Each row was made from one path, in order. Every step used is in the known rows, and no mark comes twice. Write each row's path.
In the rows, 128 means zero.
Known rows
w > j: [124 115  84 140 158 131 128 135 108 119 136 144 113 123 137 118 123 128
 135 134 103 102 119 118 126 116 150 136 142 102 113 124 102 105 121 150
 130 132 136 119  91 143 123 123 125 163 110 114 101 110 120 135 114 132
 121 176 134 129 113 123]
f > e > r: [145 117 131 134 142 143 147 137 111  96 141 132 130 136 112 137 123 126
 123 133 109 120 126 130 127  91 134  98 125 116 151 130  34 103 107 117
 104 113 105 152 135 119  93  85 142 101 128 139 166 133 138 159 141 119
 139 110 133 133 133 122]
r > k: [142 143 103 127  81 141 124 111 154  98 129  94 131 121 130 100 136 120
 109 155 120 109 151 141 133 133 142 139 123 143 130 114 139 100 110 143
 112 137 146 143  95 147 123 128 125 161 127 128 160 131 149 102 123 110
 123 182 133 113 128 116]
e > u > j > r: [114  95 121 131 160 108 144 127 143 142 136 130 106  91 115 107 126 134
 127 140 133 158 119 120 138 175 122 174 134 131 132 122 151 126 128 127
 158 141 144  52 148 101 122  71 137 150 133 121 137 123 124 134 162 111
 109  88  98 147 148 103]
z > k > r > x: [158 118  58 123  85 137 148 116 100 131 152  85 165 111 169 133 144 149
 136 140 128  76 165 169 119 134 145  55 155 159 134 117 180 118  86 136
 126 159 105  22 113 156 130 162 123 139 110 122 155  85 143 126  92 134
 141 131 137 109 158 130]
x > m > d: [125 170  79 133 155 125 130 138 159  55 148 129 128 126 108  89 127 121
  73 155 109 100 136 118 136 139 148 154 141 132 133 133  38  84  96 137
  89 145 154 101 126 147 124 120 123 158 163 129 143 107 121 121 133 118
 117 162 140 135 103 132]
a > e > u > j > r: [132  75 145 140 165 121 146 133 154 145 116 169 110 106 102 114 124 122
 133 144 129 148 102 118 145 147 106 117 145 134 126 121 154 118 120 121
 154 131 151  44 134 107 117 111 145 125 120 127 136 148 113 133 158 107
 109  86 101 127 139 111]
w > l > r > k: [121 168 131 115 100 122 134 144 154 114  81 105 145 133 135 151 151 124
 106 143 117 134 148 145 126 121 130 112 104 164 114 140 140 160 121 134
 133 109 144 158 115 119 126 113 115 171 160 147 120 152 135  95 172 121
 136 177 154 111 132 100]
c > r > e: [120 131 116 113  77 140 126 111  73 106 145 104 128 120 152 131 138 136
 121 142 124 121 114 135 120 143 142 151 120 125 121 135 104 119 114 124
 136 128 114 163 102 121 148 140 135  99 113 128 149 124 137 138 135 130
 122  78 146 124 130 155]
z > k > r: [169 117  76 140 119 136 159 123 125 120 164  88 171 112 152 134 152 148
 111 151 128  77 158 152 122 134 149  79 155 144 124 109 147  88  95 148
 115 159 113  55 110 150 130 164 130 141 119 110 156  86 144 131  96 121
 134 180 137 114 141 108]
f > g: [149 138 119 118 135 125 126 138 138 123 156 140 102 109 105 133 134 129
 130 131 109 100 131 129 130 100 137 136 122  85 129 121 132  57 110 134
 122 126 107 160 136 148 133  62 141 127 112 126 133 100 116 118 129 112
 128 161 123 118 119 125]
q > r > k > z: [159 113 123 142  89 165 135 107 153 104 165  75 157 162 145 131 146 127
 125 126 125 131 180 165 135 149 126 113 122 151 130 104 154 140  98 148
  92 133 140 130  99 129 110 113 153 134 153 139 146 109 138  71 122 111
 145 202 126 123 150 127]
u > j > r > q: [ 97 103 138 109 120 123 128 137 136 170 123 149  96  85 139 122 140 128
 101 135 145 158 121 140 137 149 126 201 132 127 123 123 166 150 128 124
 132 119 101  77 139 120 143 127 129 128 103 121 130 163 121 120 132 131
 127  70 115  94 140 122]
u > e: [164 121 115 126 144 109 138 121  85 142 129 129  95 127 123 118 124 121
 129 127 135 113 131 130 150 113 146 130 152 108 134 127 158 106  92 131
 114 146 155 128 132 141 129 144 116 111 107 106 103  97 137 130 117 128
 132 114 140 123 105 134]
l > w > j > u > e: [118 128  81 135 179 121 115 133  68 159  97 141 136 115 110 137 118 127
 120 105 135 162 112 127 117 133 106 121 136  89 121 131 195 134 162 139
 118 155 149  97 107 177 153 142 112 154 123  98  88 127 139 141 113 135
 117 130 139  99 115 116]
w > j > u > e > a: [107 106 125 135 154 108 128 125  86 152 124 168 105 132  91 124 102 141
 149 118 100 148 122 125 124 143 113 109 119 111 123 119 168 113 141 134
 132 174 144  78 126 146 116 148 120 116 144 104  76 132 123 172  77 122
 106 134 142 142 106 131]
z > k > r > e: [157 127 101 139 106 150 150 126 107 132 161  89 162 119 156 151 138 151
 123 150 133  72 148 151 122 139 145  76 147 162 124 111 176 120 102 140
 123 148  89  64 105 151 135 161 129 107 108 117 166  93 153 150  81 126
 137 138 135 108 146 127]
u > e > a > l > w > j: [110 134 122 138 165 113 113 129 116 207 118 151 133 138 101 111 105 124
 154 115 133 128 120 104 135  82 110  73 136  94 129 138 141 152 173 122
 115 152 161 202 132 130 147 155  96 101  96 119  73 103 124 127 104 148
 136 146 140 129 102 157]
l > a > e: [182  97 180 135 147 124 129 124 153 127 123 158 110 143 134 115 144 124
 125 142 135 121 110 124 142 109 122 103 161 109 120 138  72  84 136 133
 119 115 116 141 119 137 123 172 132 123 131 113 127 140 116 144 155 125
 120 154 140 120 102 133]
x > m: [123 150 107 137 133 118 130 129 139  50 147 128 134 152 115 115 135 118
  90 138 122  97 133 110 129 132 143 163 137 123 126 135  75  66  82 138
 109 138 136  93 133 138 130 129 121 144 133 122 126 114 115 123 132 113
 123 164 129 133 108 133]
l > a > e > u: [185 101 183 147 162 122 130 124 149 125 131 142 117 142 134 104 126 118
 139 140 133 140 104 117 139 126 124  92 156 128 131 133  54  88 142 131
 132 126 114 120 120 116 119 142 138 133 147 123 140 126 120 152 174 113
 111 143 118 153 117 117]
u > j > r > e > w: [ 77 103 111 113 128 111 139 121 123 152 119 141  97  98 105 124 130 136
 122 135 144 157 118 101 130 176 106 199 133 124 115 128 204 162 152 108
 160 132 117  99 144 107 135 115 127  70 111 118 129 156 126 142 119 142
 125  54 110 108 146 143]
u > e > a > l > w > j > r > c: [ 75 124 181 138 147 120 118 126 153 224 109 158 131 132 120 116 101 130
 145  94 136 157 132 108 131  96 115  95 113  88 125 139 156 179 180 120
 123 153 176 205 145 118 129 143 106 110  84 118  87 146 109 143  93 141
 132 123 120 112 106 166]
e > a > l > w: [118 136 131 129 124 123 105 113 168 152 144 136 154 133 111 117 123 133
 140 130 137 128 136 123 121  88 105 128 121  96 143 129 113 120 189 122
 115 119 134 229 150 126 160 121 116 113 113 126 127 108 126 110 111 136
 130 182 132 149 120 136]
e > a > l > w > j > u: [ 84 130 133 140 139 120  97 116 147 151 124 164 160 129 100 129 115 143
 147 121 120 148 121 126 105 104  88 116 102  95 133 129 140 129 204 132
 128 141 142 162 142 138 148 122 116 127 131 122 108 131 118 135 100 132
 115 176 145 149 119 128]
l > r: [141 135 126 116 124 122 137 139 148  95 133 126 121 154 134 140 147 132
 115 144 127 137 138 143 131 111 121 144 136 128 120 131 110 101 108 124
 117 109 132 129 128 133 134 127 134 114 147 119 115 129 122 122 174 122
 120 152 137 148 132 119]
l > w > e > a: [147 137  79 114 183 142 124 134 137 135 135 140 135 116 120 122 124 117
 130  97 130 134 126 102 141 143 108 140 144 116 124 116 112 100 180 123
 121 108 130 252 139 156 152 147 125 162 128 108 119 112 140 106 110 141
 124 179 126 120 125  80]
c > r > e > u > j > w > l > a: [121 146 167 106 109 115 115 152  83 146 112 100 133 105 139 130 142 132
 122 128 158 180  92  94 116 183 130 141 118 149 116 159 158 185 162 113
 179 140 104 190 141  96 151 135 112 120 167 150 133 132 137 163 191 146
 132  14 128 139 135 154]
w > j > r > q: [ 81 120 130 128 143 140 123 139 122 170 120 151 101 102 152 124 113 124
 117 125 111 146 117 139 118 130 157 174 119 117 106 121  57 153 141 140
 135 123 100  87  98 117 134 131 141 170  96 123 103 170 113 139 108 138
 124 143 116  94 118  99]
z > k: [155 126  86 132 123 138 143 119 129 105 158 102 137 111 149 127 145 144
 129 160 133  74 147 136 137 115 155 115 149 121 121 118 118  90 100 144
 118 154 123 101 115 164 136 140 131 147 113 116 156 105 129 134 117 116
 131 169 139 124 136 108]
f > e > a > l: [109 126 164 124 110 137 123 125 152 123 156 175 130 145 113 126 116 128
 156 146 109 118 124 109 129  60 122  74 122 108 148 131  75  93 137 121
 120 131 121 193 155 106 106  95 127  73 102 143 146  99 114 143 117 114
 139 129 149 158 122 147]
c > r: [130 124  83 112  92 126 134 108  97  90 148 106 135 114 147 115 154 134
 110 139 118 122 123 134 122 135 146 155 131 108 121 133  72  84 110 131
 129 137 143 154 111 122 145 144 135 133 124 121 136 119 125 113 149 127
 119 123 149 128 129 134]
d > m: [179 107  95 140 123 120 127 119 147  73 150 114 123 121 136 145 121 139
 118 115 143  94 135 129 132  89 141 131 152 100 138  98  96 112 107 147
 108 113 129 157 132 131 130 111 126  96 128 108 142 104 140 106 158 126
 129 174 120 166 106 121]
a > e > u > j: [158  81 130 145 156 126 137 136 132 123 131 160 122 122 112 108 126 116
 140 143 127 129  99 110 146 130 111  94 160 133 134 118 173  95 108 127
 140 129 144  66 116 127 119 120 134 122 124 131 141 118 120 127 154 105
 114  92 108 152 137 126]
q > r: [151 102 137 131 130 146 144 112 123 110 155 114 129 147 141 151 139 127
 138 109 141 107 144 139 129 123 132 156 125  98 128 106  81 106 104 142
  97 103 140 147 136 131 121 117 152 142 123 122 126 105 117  95 111 121
 137 159 130 138 128 135]
r > x: [141 120  87 104  89 125 119 110  97 115 135 120 105 121 160 120 126 129
 157 124 124 104 140 155 128 122 139 128 141 127 147 128 157 124  97 126
 132 120 123  92 128 147 135 115 124 142 110 125 133 102 130 114 118 137
 131  99 132 132 137 143]
r > x > m > d: [117 163  61 112 115 126 120 128 133  76 134 125 118 124 131  93 117 121
 110 139 112 100 145 142 131 137 140 120 140 149 147 141  88 126  84 123
 104 142 141  58 131 155 128 119 116 156 149 142 145 107 120 116 128 135
 125 100 137 131 122 157]
x > r > e > u > j > w > l > a: [152 161 177 117 149 103 115 160 132 142 109 104 121 147  94 162 133 122
 141 136 166 151  90  94 138 170 123 138 119 160 133 157 196 165 148 115
 164 108 110 185 155 111 132 131 117 125 184 152 117 119 141 149 164 139
 123  71 119 143 119 166]
q > r > x: [137 104 120 110  95 146 133 103 102 123 145 107 122 146 160 149 129 128
 169  95 141 106 153 160 126 122 123 118 122 113 140 114 117 139  93 130
 108 105 127  98 140 138 122 112 145 140 115 130 128 105 118  90 109 135
 143 105 127 132 146 157]
z > k > r > q: [159 132 104 135  97 148 143 132 113 139 165  87 168 109 176 138 144 138
 102 139 138  98 151 167 116 125 160  94 147 161 128 103 125 114 103 145
 106 149  71  48  98 148 143 177 129 137 110 126 166 107 149 128  88 126
 143 159 127 108 150 108]
e > u > j: [145 103 101 139 156 111 134 133 121 117 148 124 119 107 125 106 128 124
 135 141 135 136 119 111 139 156 125 153 147 128 141 118 172 106 113 132
 143 141 138  77 127 121 127  79 123 140 139 124 142  87 133 125 156 109
 114  95 107 171 147 120]

Which path is each row?
[ 73 138 168 141 124 136  91 122 120 165 122 161 148 136 106 149  97 145
 159 123 126 145 110 127 105 111  90 114  94 116 131 132 176 164 204 125
 135 128 111 156 129 141 150 119 117  88 115 127 123 138 130 158  83 135
 119 118 138 142 123 150]	r > e > a > l > w > j > u
[ 73 146 185 135 121 112 106 141 113 181  99 179 125 154 114 142 101 134
 141 118 115 170 116 148 118  86 102  78  93 135 120 135 142 161 151 121
 124 157 128  69 135 122 126 164 115  84 134 132  69 159 111 153 113 127
 121 103 149 151 117 139]	w > j > u > e > a > l > r > q
[151 114 169 147 118 139 136 126 143 101 144 100 137 139 151 124 131 138
 119 104 125 116 149 141 119 116 144 161 107 109 153 121  88 123 114 126
 102 106 134 170 129 130  97 104 135 133 138 127 174 154 135 148 114 121
 130 138 101 152 134 141]	e > r > c
[120 148 147 118 123 122 133 142 124 125  87 161 146 149 134 151 132 101
 118 112 130 160 108 117 113 103 120 104 126 142 113 128 103 159 151 106
 142 102  96 124 115 100 144 165 131  99 137 156 112 185 120 106 145 141
 145 133 123 124 134 109]	a > e > w > l > r > q
[140 110 168 131 117 163 137 114 104 127 152 115 121 154 143 170 121 129
 148 107 147 107 134 139 129 128 130 146 115 115 127 108 112 138 111 134
 102  91 111 148 126 132 122 113 153 107 109 127 139 114 126 116  96 124
 141 112 125 133 132 157]	q > r > e
[141 116 102  98 152 121 122 161 145 132 135 161 100 111  93 104 142 125
 131 111 146 138 122  72 152 163 113 168 151 135 119 120 229 106 142 114
 146 139 145 223 181 153 128 170 120 121 149 119 106 117 131 130 115 144
 128  96 117 134 128 118]	u > j > w > e > a
[143 117 135 128 129 101 129 109  81 120 116 142 103 122 109 141 126 138
 126 123 129 146 126 151 130 137 124 150 122 111 140 123 207  96 102 137
 124 161 156  38 149 152 124 141 125 110 137  97 109 122 141 148 103 110
 113  96 151 130 115 118]	j > u > e
[157 131 160 123 151 106 130 135 129 133 106 128 113 117 154 140 151 131
 125 127 131 120 124 124 127 127 148 146 133 112 120 152  87 141 150 146
 143 103 112 190 139 114 130 123 108 180 149 125 112 120 127 131 151 136
 137 169 158 122 104 103]	w > l > a
[146 167  91 124  88 130 129 107 174  90 126  84 141 152  99 131 143 115
 117 165 122 101 136 138 145 133 133 127 115 150 134 123 132  86  98 135
 107 123 161 152 102 143 117 143 135 156 148 136 141 128 146  87 123 108
 111 200 137 110 120 147]	x > r > k
[176 111 193 144 169 112 139 140 135 146  83 138 130 130 126 145 143 130
 125 123 123 117 111 136 127 111 126  95 126 125 126 155  46 155 152 128
 135  88 110 180 140 102 113 143 121 153 160 140 118 170 125 142 160 139
 139 156 146 109 104 105]	w > l > a > e > r
[126  93 234 141 158 113 141 147 176 176  82 164 120 109 154 134 143 129
 128 109 140 167 107 106 135 148 123 110 125 128 118 155 157 174 158 133
 170 111 136 125 146  90 102 111 117 167 141 133 132 171 102 149 169 118
 124  90 114 113 123 127]	w > l > a > e > u > j > r > c
[107 120 167 130 142 131 134 115 128 141 137 121  98 110 127 135  99 132
 141 134 127 152 119 138 126 171 140 182 110 142 132 123 105 150 136 122
 157 119 110  87 136  95 128  73 153 124 116 124 148 139 133 159 130 118
 112  89 102 136 136  98]	j > r > e > u
[165 132  88 141  80 144 120 115 153  91 161  80 143 141 141  97 146 129
 109 157 106 128 169 163 137 149 143 125 140 169 136 118 194 127 104 148
 113 153 134 123  80 139 118 113 132 132 143 133 155 107 154  97 132 111
 133 209 132 120 145 111]	r > k > z
[159 119 172 141 135 119 127 125 142 110 104 135 132 167 114 111 129 124
 116 129 129 116 122 137 134 120 101  69 139 146 136 159  24 120 114 107
 108 117 101  93 144 125 110 174 126 111 155 141 131 177 109 153 163 136
 128 107 127 117 116 155]	l > a > e > r > x > m
[171 152  79 138  86 130 125 111 169  80 150  69 152 170 107 129 153 125
 115 165 108 118 154 161 149 148 132 116 128 175 139 130 184 107  92 140
 112 132 150 135  90 133 114 136 141 132 166 140 138 110 150  81 134 110
 119 225 138 115 131 139]	x > r > k > z
[120 150 120 124 106 121 140 130 157 106  72 134 159 148 108 136 138 106
 116 134 119 149 128 109 121 116 107  78 122 155 107 129 138 147 143 110
 143 121 145 142 105 106 121 160 126 115 152 152 122 183 127  94 153 128
 136 173 133 112 135 111]	a > e > w > l > r > k
[ 66 145 137 147 159 136 101 124 137 194  92 146 145 109 134 142 114 131
 133 123 138 125 107 124 113  87 120 134 111  97 112 150 134 188 184 134
 140 113 148 146 118 120 154 112 119 135  66 126 111 142 117 125 127 151
 135 124 133  84 119 131]	a > l > w > j > r > e
[123  93 143 141 129 135 140 123 175 144 103 145 126 105  98  96 121 116
 122 155 125 155 117 123 147 156 102  92 133 161 124 117 173 123 119 123
 145 145 160  50 114 111 111 120 142 139 126 137 152 168 124 118 154  98
 109 100 100 111 144 115]	a > e > u > j > r > k
[ 81 119 138 143 169 136 132 130 112 160 124 141 100 111 130 129  89 132
 147 133 106 141 108 123 120 162 144 149 116 135 111 127  87 161 143 134
 165 129 119  74  99 102 118  82 144 143 107 123 117 144 120 167 123 129
 112 111 105 125 127 105]	w > j > r > e > u
[111 132 119 119 100 139 135 110 116  87 144 111 139 169 143 146 126 120
 140  96 142 100 153 141 125 131 120 120 120 126 133 127  82 123  70 127
  98 117 131  65 149 136 120 121 139 143 129 141 119 113 100  87 115 127
 144 106 124 128 135 169]	q > r > x > m
[120 140 105 124 114 125 125 107  89 105 143 117 116 132 124 128 114 122
 142 125 136 126 120 103 117 144 133 176 133 121 130 119 141 130 147 113
 143 126  95 149 112 122 138 119 129  65 112 126 145 123 145 144  98 142
 130 112 116 149 135 143]	r > e > w
[149 123  87 106 160 127 122 162 130 122 117 148 102  97 112 116 152 119
 117 107 154 122 114  76 152 147 127 179 158 131 114 128 247 106 114 126
 148 132 159 183 170 162 124 168 119 145 129 115 109 113 133 119 134 142
 133  81 124 112 132 109]	u > j > w > e
[126 154 162 106 132 114 115 185 124 139 111 120 131 120 134 137 133 111
 117 116 161 194 112 109 120 152 131 158 122 166 131 134 192 185 142 112
 156 124 100 124 155 108 150 107 117 145 173 159 119 136 136 127 188 136
 139  57  98 163 153 109]	e > u > j > w > l > r > q
[131 177 184 106 130 119 116 175 119 116 106 108 126 146 123 163 125 122
 134 119 151 168 118 108 109 147 143 148 105 162 126 142 174 184 142 112
 166 108 113 183 160 113 146 107 128 133 172 154 114 131 142 156 176 140
 139  89 112 157 132 107]	j > w > l > r > e > u
[141 143 109 129 131 103 134 120  76 126 109 103 118 151 104 119 109 121
 125 110 128 110 146 145 140 126 123  96 130 144 151 148 101 145  68 103
 104 149 141  68 155 130 113 147 109 100 132 140 108 136 132 135 126 141
 143  59 125 121 122 158]	u > e > r > x > m
[109 133 188 133  95 132 107 114 146 150 152 147 118 145 120 132 106 140
 165 140 125  98 125 128 126  97 121 129 108 128 142 128 134 141 156 118
 132 114 109 192 142 113 132 115 122  61 101 138 139 111 128 144  90 130
 130 118 134 164 121 162]	r > e > a > l
[ 81 127 105 126 173 148 119 139 109 175 107 132 127 106 129 140 111 128
 118 120 133 156 113 120 115 146 121 152 130 102 106 132 130 175 184 131
 134 110 113 155  95 146 161 114 129 155  94 110 111 157 131 146 122 150
 123 133 116  73 124 118]	l > w > j > r > e
[165 162 139 116 152 144 111 156 117 124 120 117 118 116 125 126 125 110
 109  86 144 133 123 114 132 130 156 185 117 151 133 119  85 133 131 113
 123 107 108 217 167 139 124 177 141 153 146 140 131 161 153 131 120 154
 145 110 106 119 129  72]	j > w > e > r > q
[ 82 150  86 105 123 121 132 117 160 108 118 132 105 105 120 100 116 130
 104 140 110 128 148 151 130 161 134 148 123 146 134 143  68 146 104 118
 121 140 148  42 154 126 125 111 133 159 139 132 134 147 108 126 135 136
 118  92 128  99 123 130]	j > r > x > m > d
[159 131  80 126 157 135 135 121 100 122 104 119 114 114 144 127 118 126
 150  88 110  90 133 145 145 124 127 116 124 155 141 133  85 131  99 114
 136  99 141 136 150 131  96 139 134 161 127 133 130 133 136 113 119 146
 135  99 133 118 148  81]	w > e > r > x
[ 91 138 158 119  58 134 113 102 113 133 151 123 142 133 134 124 125 144
 145 148 118 119 115 127 118 114 122 122  99 125 129 140  92 134 148 113
 142 133 120 208 130  96 145 140 127  64 110 144 141 125 123 134 120 134
 126  85 148 152 129 172]	c > r > e > a > l
[ 68 166 134 144 123 121 114 130 131 143 102 145 147 158 129 141 117 129
 144 133 129 123 112 107 113  67 114 108 112 129 106 150 123 167 151 114
 151 124 142 129 115  97 127 134 118  61 107 144 100 138 109 127 150 149
 136 117 138 152 134 155]	a > l > r > e > w > j
[ 63 117 101 135 135 119 139 115 140 131 126 139 123 118 138 108 118 126
 129 101 113 156 132  87 107 149 143 181 121  91 106 122 106 136 162 128
 154 145 147 131 109 107 109 120 136 133 110 116 116 167 108 144  98 140
 120 159  96 130 131 129]	e > w > j > r > c
[ 68 129 150 133 140 142 107 131 132 138 127 191 158 136  98 140 109 135
 150 126 110 160 108 109 107  73  92  60 108  91 138 135 119 120 187 127
 123 142 122 156 139 134 123  99 122  94 118 132 128 125 115 156 112 121
 126 132 154 138 122 139]	f > e > a > l > w > j > u
[124 147 184 120 114 123 138 158 151 114 101 128 140 146 176 167 152 134
 120 106 125 134 141 133 118 107 143 138 107 125 123 144 155 160 116 135
 136  92 143 179 132 120 117 104 116 165 147 135 124 143 116 123 153 122
 138 147 134 137 132 126]	w > l > r > c
[157 125 125 130  99 135 129 132 108 137 158 109 146 117 167 135 135 119
  96 111 126 129 134 167 109 136 153 143 141 150 142 101 121 110 113 141
 108 115  69  75 101 120 139 156 130 133 115 123 143 106 156 115  91 130
 135 148 119 123 136 112]	k > r > q
[133 125 131 131  90 161 138 101 150 111 141  88 145 142 134 136 137 119
 124 124 138 111 162 147 131 133 128 125 108 130 124 100 105 118 104 144
  89 120 153 147 112 138 116 123 147 160 132 135 148 132 132  76 112 110
 137 181 129 118 138 137]	q > r > k
